Known rows, with every way that one mark hangs from another
[z240 z857]: [-31.8   0.5  -7.4  15.3  -6.8  37.3  34.7  21.2 -21.7  46.7  24.8 -26.3
 -59.9  22.0  29.6 -16.7  -6.2  -2.5 -12.2 -35.6 -19.5  -7.3 -48.6]
[z240 [z857 z265 z385 z825]]: [-10.8 -43.5 -15.2 -23.4 -26.0 -11.1   6.1  16.2 -29.1  31.5   0.2   8.7
 -25.1  32.7  16.8 -19.8  -9.8  -1.1 -27.6 -12.6  -4.7 -24.2 -35.6]
[z825 [z857 z240 z265 z385]]: [-15.7 -20.3 -14.2 -12.2  -9.4  -2.4  32.7   4.4 -13.4  37.5   3.0  15.7
 -36.1  21.2   1.5  -5.8  -5.1 -16.3 -34.0  -8.0   3.1 -27.1 -35.5]
[z857 z265]: [-14.4 -13.1 -14.9   2.8  -9.1  12.9  28.1  20.5 -22.5  45.7  -5.8  -6.9
 -27.5   1.3  15.7  21.3   3.2  -0.8 -16.5 -16.2 -10.6 -17.2 -52.6]
[z676 [z526 [z549 [z857 z385 z825]]]]: [  5.4 -19.7 -22.5 -13.3  13.5  29.1  11.1  10.2 -30.7  22.3 -40.0  15.0
  -5.9  -2.6  19.7 -13.9   7.5   9.1 -32.7   5.2   4.7  -1.5 -16.5]
[z549 [z857 z240 z385 z825]]: [-20.7  -8.6 -30.7  -3.1   5.6  23.0   1.4  -9.7 -30.5  24.0 -32.2  29.2
 -41.0   0.4  11.1 -24.4  -9.0   6.2 -32.0  13.2   7.2 -27.5 -23.4]
[z385 [z857 z240 [z549 z526] z825]]: [-35.7 -20.8   6.9 -14.8   0.0  33.3  19.6  12.7 -33.4  40.7 -16.5  32.2
 -68.2  22.2   7.7 -42.9 -29.6 -26.4  -3.7 -21.0  -5.9 -24.0  -9.8]
[z526 z549]: [-14.8   6.6 -16.0   3.7  19.1  45.9  41.3  26.2 -30.6  38.5 -26.0  -9.9
 -34.1  -2.2  13.9  -6.2  10.5   7.3  -9.9 -25.8 -20.1  -8.8 -37.5]
[z676 [z526 z549]]: [ -9.5   9.3  -7.0   9.8  17.9  55.7  45.0  33.6 -27.8  36.8  -7.4  -7.9
 -23.4   1.0  30.0   7.2  11.5   0.4 -19.1 -28.7 -15.5  10.2 -33.4]
[z526 [z549 z857]]: [ -6.0   2.7 -23.8   2.6  28.5  43.8  30.1   7.2 -20.5  35.7 -38.2 -12.5
 -35.7 -20.5  11.5  -4.5  11.6  19.5 -12.7  -8.8 -12.9 -10.6 -32.3]
[z240 [z857 z385 z549]]: [ -3.9 -33.3  -7.8 -10.0 -24.2  -0.2  24.6  18.2 -19.6  39.8  19.0 -19.4
 -31.2  35.1  23.3 -26.8  -5.5  -8.6 -10.1 -27.2  -7.9  -8.6 -45.8]
[z857 z240 z265 [z549 [z526 z676]]]: [-24.5  -6.1  -9.8 -14.4 -21.5   1.7  30.8  -1.1 -40.7  37.5  -4.1   2.8
 -13.3  26.0   1.9  11.3 -16.6   9.7  -6.9 -21.1 -28.1 -38.2 -32.7]
[z825 [z857 z240 z265 z385 z549]]: [  1.0 -37.8  -4.7 -22.6  -9.7 -22.2  24.3  -1.3  -1.1  31.8   9.8  20.1
 -21.5  26.8   1.6  -8.7  -5.5 -24.1 -20.6  -5.9  11.6 -19.6 -30.4]
[z857 z240 z265 z385 [z549 z526]]: [-12.1 -30.2 -16.1 -36.2 -26.0 -15.6  29.1  17.2 -39.4  33.3 -17.3   5.2
 -20.9   8.8   5.3   3.9 -10.4   2.5 -17.2 -13.3 -15.3 -36.5 -30.7]
[z385 [z857 [z549 z526] z825]]: [-23.4 -37.7  10.9 -16.6 -14.8  23.1  19.0  25.1 -31.3  49.9 -20.0  11.5
 -55.8  22.8  10.0 -40.4 -25.7 -28.9   3.2 -21.2  -7.7 -19.3 -23.4]
[z526 z549 z676]: [-16.5  14.5 -20.1  10.5   2.3  47.2  40.7   6.4 -40.4  41.2 -20.3 -12.6
 -13.8  20.0   6.2  -7.6   7.1  14.6 -10.1 -30.4 -30.7 -17.6 -40.7]
[z385 z857]: [-25.5 -11.5  -7.8  16.0  -1.7  52.5  38.2  22.0 -18.4  59.8  -8.4  -5.0
 -66.9  14.2  17.2 -21.9  -5.9 -26.3 -14.7 -27.7  -6.1  -5.3 -46.5]
[z676 [z526 [z549 z857]]]: [ -1.5   3.8 -17.1  10.4  29.9  51.4  34.0  12.2 -17.8  33.4 -18.9  -9.2
 -26.1 -17.1  26.3   9.0  13.5  11.8 -19.9 -10.2  -7.3  10.5 -28.6]
[z385 [z857 z240 z825]]: [-36.8  -4.4  -5.2  11.5  12.9  54.4  17.4   7.4 -25.7  40.5 -13.3  42.1
 -76.4  21.0  12.6 -40.1 -19.5 -27.0 -19.5 -17.3   3.8 -13.7 -20.2]
[z385 [z857 z265 z549 z825]]: [  4.2 -55.1   5.3 -18.2  -6.5  -1.8   3.6   9.3  -7.1  39.7 -10.0  32.8
 -33.2  26.8  10.0 -19.6 -11.3 -34.8  -8.6 -10.2  12.6  -8.1 -27.3]
[z549 z857]: [-18.7  -0.4 -21.5  18.1   5.0  34.5  21.3   3.2 -17.5  44.2 -15.6 -16.7
 -44.8 -13.7  20.9   3.1   3.1   5.9 -15.7  -3.6  -5.2 -13.4 -48.4]
[z240 [z857 z825]]: [-31.8  -9.8  -1.1   6.7  -3.5  32.2  13.3  18.6 -25.4  37.3  15.7  -1.5
 -55.1  27.2  27.8 -32.5 -14.4  -5.4 -12.2 -25.6 -11.1 -10.8 -35.6]

Rows
[-10.5 -22.0 -12.1 -12.7  -7.1   4.0   2.3   5.8 -29.6  21.2 -13.6  37.2
 -26.5  23.4  12.7 -27.6  -9.5 -10.7 -16.5  -4.9   8.2 -20.9 -23.8]  [z857 z240 z385 z549 z825]
[ -4.1  -5.1 -12.9   0.8  30.5  44.9  14.6   9.3 -20.6  23.0 -29.4  14.8
 -20.5 -10.6  25.6  -5.8   6.8   7.7 -21.7  -0.3   0.9   6.0 -14.6]  [z676 [z526 [z549 [z857 z825]]]]
[-24.9 -21.7  -7.1  -5.4   8.3  29.4  11.8   4.2 -21.9  35.9 -15.4  50.1
 -60.7  18.3   8.6 -18.8 -17.3 -24.3 -24.3 -11.1   7.0 -18.3 -18.3]  [z385 [z857 z240 z265 z825]]
[-38.4   7.3 -38.5  -3.2 -22.0  30.6  28.3 -14.8 -57.1  41.5 -31.0 -12.6
 -28.8   9.9  -0.6 -13.9 -16.5  24.9 -26.1  -2.9 -28.9 -48.6 -35.0]  [z549 [z526 z676] [z857 z240 z385]]
[  1.8  -8.8 -29.4  -5.6  10.6  18.4  23.8 -17.5 -24.8  32.4 -37.7  -6.6
   2.7  -0.2  -2.2  13.8  10.1  28.5 -15.9  -3.6 -21.9 -22.2 -34.9]  [z526 [z549 [z857 z265]] z676]
[-34.0   4.8 -28.7  -4.2 -12.0  19.8  28.2 -18.3 -43.0  37.2 -24.4  -5.8
 -26.0  -0.4   1.7  14.9 -14.2  27.7 -18.4  -4.4 -29.5 -43.6 -32.4]  [z549 [z526 z676] [z857 z240 z265]]
[-36.3   6.9 -24.4  10.7 -21.6  35.3  29.8  -4.6 -45.2  52.1 -20.8 -34.6
 -29.6   3.1   9.6  -0.3 -12.5  22.3 -10.1 -10.1 -33.9 -36.7 -46.0]  [z549 [z526 z676] z857]
[-12.6 -38.7  -2.3 -17.7 -35.1   4.9  32.9   5.3 -33.1  58.3  -7.6  -7.0
 -22.2  35.0  -1.5  -8.0 -19.1 -16.7  -2.6 -27.1 -24.9 -27.8 -39.4]  [z385 [z857 z265 [z549 [z526 z676]]]]
[-24.6 -12.1 -11.1   4.0   7.7  34.9  32.2   7.8 -17.1  46.7  -7.3  24.1
 -63.1   9.1   9.1  -4.7  -9.6 -20.5 -25.3 -21.6  -0.8 -14.9 -32.0]  [z385 [z857 z240 z265]]
[  1.2 -21.5 -30.5 -18.4  14.3  20.9   8.2   4.1 -33.6  25.1 -59.6  15.3
 -17.7  -7.7   5.8 -26.9   5.7  15.0 -24.7   8.3  -2.0 -22.1 -22.3]  [z526 [z549 [z857 z385 z825]]]
[-26.4  -3.3 -13.1   4.4  -3.7  24.0  37.7   8.1 -18.7  42.5   4.0   5.7
 -50.9  24.1   9.4 -26.9  -8.5 -20.9 -30.2 -14.1   0.5 -22.2 -36.4]  [z825 [z857 z240 z385]]
[ -1.3 -53.2  -1.0 -40.1 -39.1 -33.7  33.1  21.9 -19.4  47.3  -3.5 -13.9
 -14.0  21.6   0.5  -7.1 -13.4 -18.3 -10.7 -12.3  -7.9 -29.9 -39.0]  [z825 [z857 z265 z385 [z549 z526]]]
[-19.4 -21.4   5.1   0.3  12.5  33.2   8.9   2.4 -13.7  34.8  -6.5  46.8
 -62.4  28.2  12.5 -41.1 -17.9 -35.7  -8.4 -16.1  12.7  -9.4 -16.1]  [z385 [z857 z240 z549 z825]]
[-25.2 -30.1   3.7 -10.5 -29.7  24.3  18.0   3.6 -41.3  53.2 -13.6  10.0
 -34.9  46.6   4.1 -41.2 -28.8 -22.4   1.9 -23.9 -19.2 -26.4 -26.2]  [z385 [z857 [z549 [z526 z676]] z825]]
[  0.3 -38.1 -12.9 -28.3  -9.9 -20.6  -1.2   0.7 -25.3  17.5 -15.4  47.1
 -10.2  20.8   7.2  -8.5  -8.0  -9.1 -21.8   1.6  11.9 -26.2 -22.0]  [z857 z240 z265 z385 z549 z825]
[-17.7 -11.1 -19.3  -3.7  16.8  15.1  -3.8 -12.9 -18.8  22.0 -25.8  35.8
 -37.4  -9.9  10.2   5.2  -8.6   9.3 -25.3  14.1   9.2 -25.4 -20.8]  [z549 [z857 z240 z265 z825]]
[-25.3  -5.7  -7.6  -0.8 -33.1  17.5  34.4  10.4 -43.4  49.1  -4.0 -24.9
 -16.8  29.0  10.5  -4.7 -12.2   3.2   3.2 -28.1 -32.8 -28.9 -46.4]  [z857 [z549 [z526 z676]]]
[-36.9  -6.2   0.0 -12.4  -2.2  22.3  15.7  18.5 -39.5  28.8 -13.1  23.0
 -47.5  12.3  13.2 -22.4 -22.8  -3.4  -0.9 -16.4 -12.3 -28.6 -16.5]  [z857 z240 [z549 z526] z825]
[-31.3  -9.7   0.9  -2.3 -33.8  17.7  36.0   9.9 -38.8  49.8  24.2 -37.0
 -31.2  45.8  17.9 -23.5 -20.9   7.0   6.7 -41.0 -39.0 -25.2 -43.7]  [z240 [z857 [z549 [z526 z676]]]]
[-25.4 -22.1  -0.5  -3.5 -29.9  30.2  38.0   7.8 -37.9  62.0  -6.9 -15.7
 -39.2  38.8   5.2 -28.2 -20.2 -20.3   2.5 -34.2 -26.3 -25.0 -39.7]  [z385 [z857 [z549 [z526 z676]]]]
[ -8.3   2.4 -36.0  -8.3  26.5  37.1  29.9  -3.1 -31.6  25.1 -46.5   9.9
 -34.1 -15.2   3.1 -17.3   8.3  23.0 -28.6   0.8  -8.6 -21.2 -21.7]  [z526 [z549 [z857 z240 z385]]]
[-20.8 -42.0  -1.4 -32.2 -35.6  -7.2  15.0  24.8 -41.3  36.5   1.8  -8.0
 -33.5  36.8  18.4 -44.0 -24.2  -4.2  -4.1 -22.5 -18.3 -27.7 -28.2]  [z240 [z857 z385 [z549 z526] z825]]
[ 10.0 -22.4 -14.0 -14.8  25.6  19.1   5.5   4.9 -17.1  19.3 -32.3  24.9
  -4.3 -11.6  18.8  14.3   7.5  12.8 -25.3   5.6   3.9   1.5 -13.8]  [z676 [z526 [z549 [z857 z265 z825]]]]
[ -9.8  -5.7 -32.1 -16.1  27.2  30.0   9.5  -6.1 -35.2  14.5 -55.6  35.2
 -30.2  -6.9   2.6 -30.6   1.8  17.3 -29.1   7.7  -0.8 -25.2  -9.6]  [z526 [z549 [z857 z240 z385 z825]]]
[  7.5 -59.2  -5.4 -32.8 -28.2 -31.0  -2.0  10.1 -17.3  25.4   8.7  14.2
 -11.5  38.8  17.4 -22.9  -8.9 -10.5 -14.9 -12.8   4.2 -16.3 -30.6]  [z240 [z857 z265 z385 z549 z825]]
[-14.3 -31.1  -4.4 -24.6 -37.3 -14.2   7.0   5.7 -42.1  35.8 -13.6   7.7
   3.6  33.3   2.6   0.2 -16.3   4.6  -2.1 -13.5 -22.1 -36.9 -31.5]  [z857 z265 [z549 [z526 z676]] z825]
[ -8.4 -26.9 -32.6 -18.6   0.5  -3.0  -3.2 -12.6 -26.5  19.3 -35.3  37.2
 -24.6  -2.9   5.3  -4.4  -8.4   9.5 -35.9  18.8  11.0 -33.8 -21.5]  [z549 [z857 z240 z265 z385 z825]]
[-16.9 -44.2   9.0 -33.3 -24.0 -16.0  10.8  21.5 -28.8  33.6  10.8  -1.1
 -32.4  26.5  19.3 -15.9 -24.2  -0.9   2.0 -24.4 -17.9 -23.6 -25.0]  [z240 [z857 z265 [z549 z526] z825]]
[-16.7 -22.1 -25.2 -17.5 -10.0  -1.1   3.9   6.7 -36.4  21.6 -22.4  39.7
 -24.5  14.5   8.8  -5.3  -8.3  -1.0 -34.0   0.3   3.0 -32.8 -25.7]  [z857 z240 z265 z385 z825]
[ -7.6 -13.9  -6.3  -5.4   5.2   2.0  20.1   5.1 -11.9  30.0   3.7  20.5
 -26.9   8.6  14.2  15.4  -1.0  -4.8 -10.8 -14.6   0.3 -14.3 -34.4]  [z857 z240 z265 z549]
[-17.0 -12.6   0.9   7.3  12.4  39.2  31.2   5.1 -10.3  44.6   1.7  21.6
 -66.5  21.2  14.0 -27.0 -11.1 -30.9  -7.0 -24.4   3.4  -5.1 -28.7]  [z385 [z857 z240 z549]]
[-22.9 -23.3 -14.0  -8.4 -21.6  15.4  11.9  19.6 -34.8  35.9   5.2   0.8
 -42.5  34.9  22.6 -39.5 -12.4  -7.2 -23.0 -18.5  -8.8 -19.7 -39.3]  [z240 [z857 z385 z825]]
[-24.6  -3.8  -3.3   3.8   6.7  14.1  35.2   3.2  -5.3  38.6  14.0  14.4
 -49.6  13.9   6.6   2.1  -7.1 -16.2 -22.2 -16.1   1.3 -18.1 -34.4]  [z825 [z857 z240 z265]]
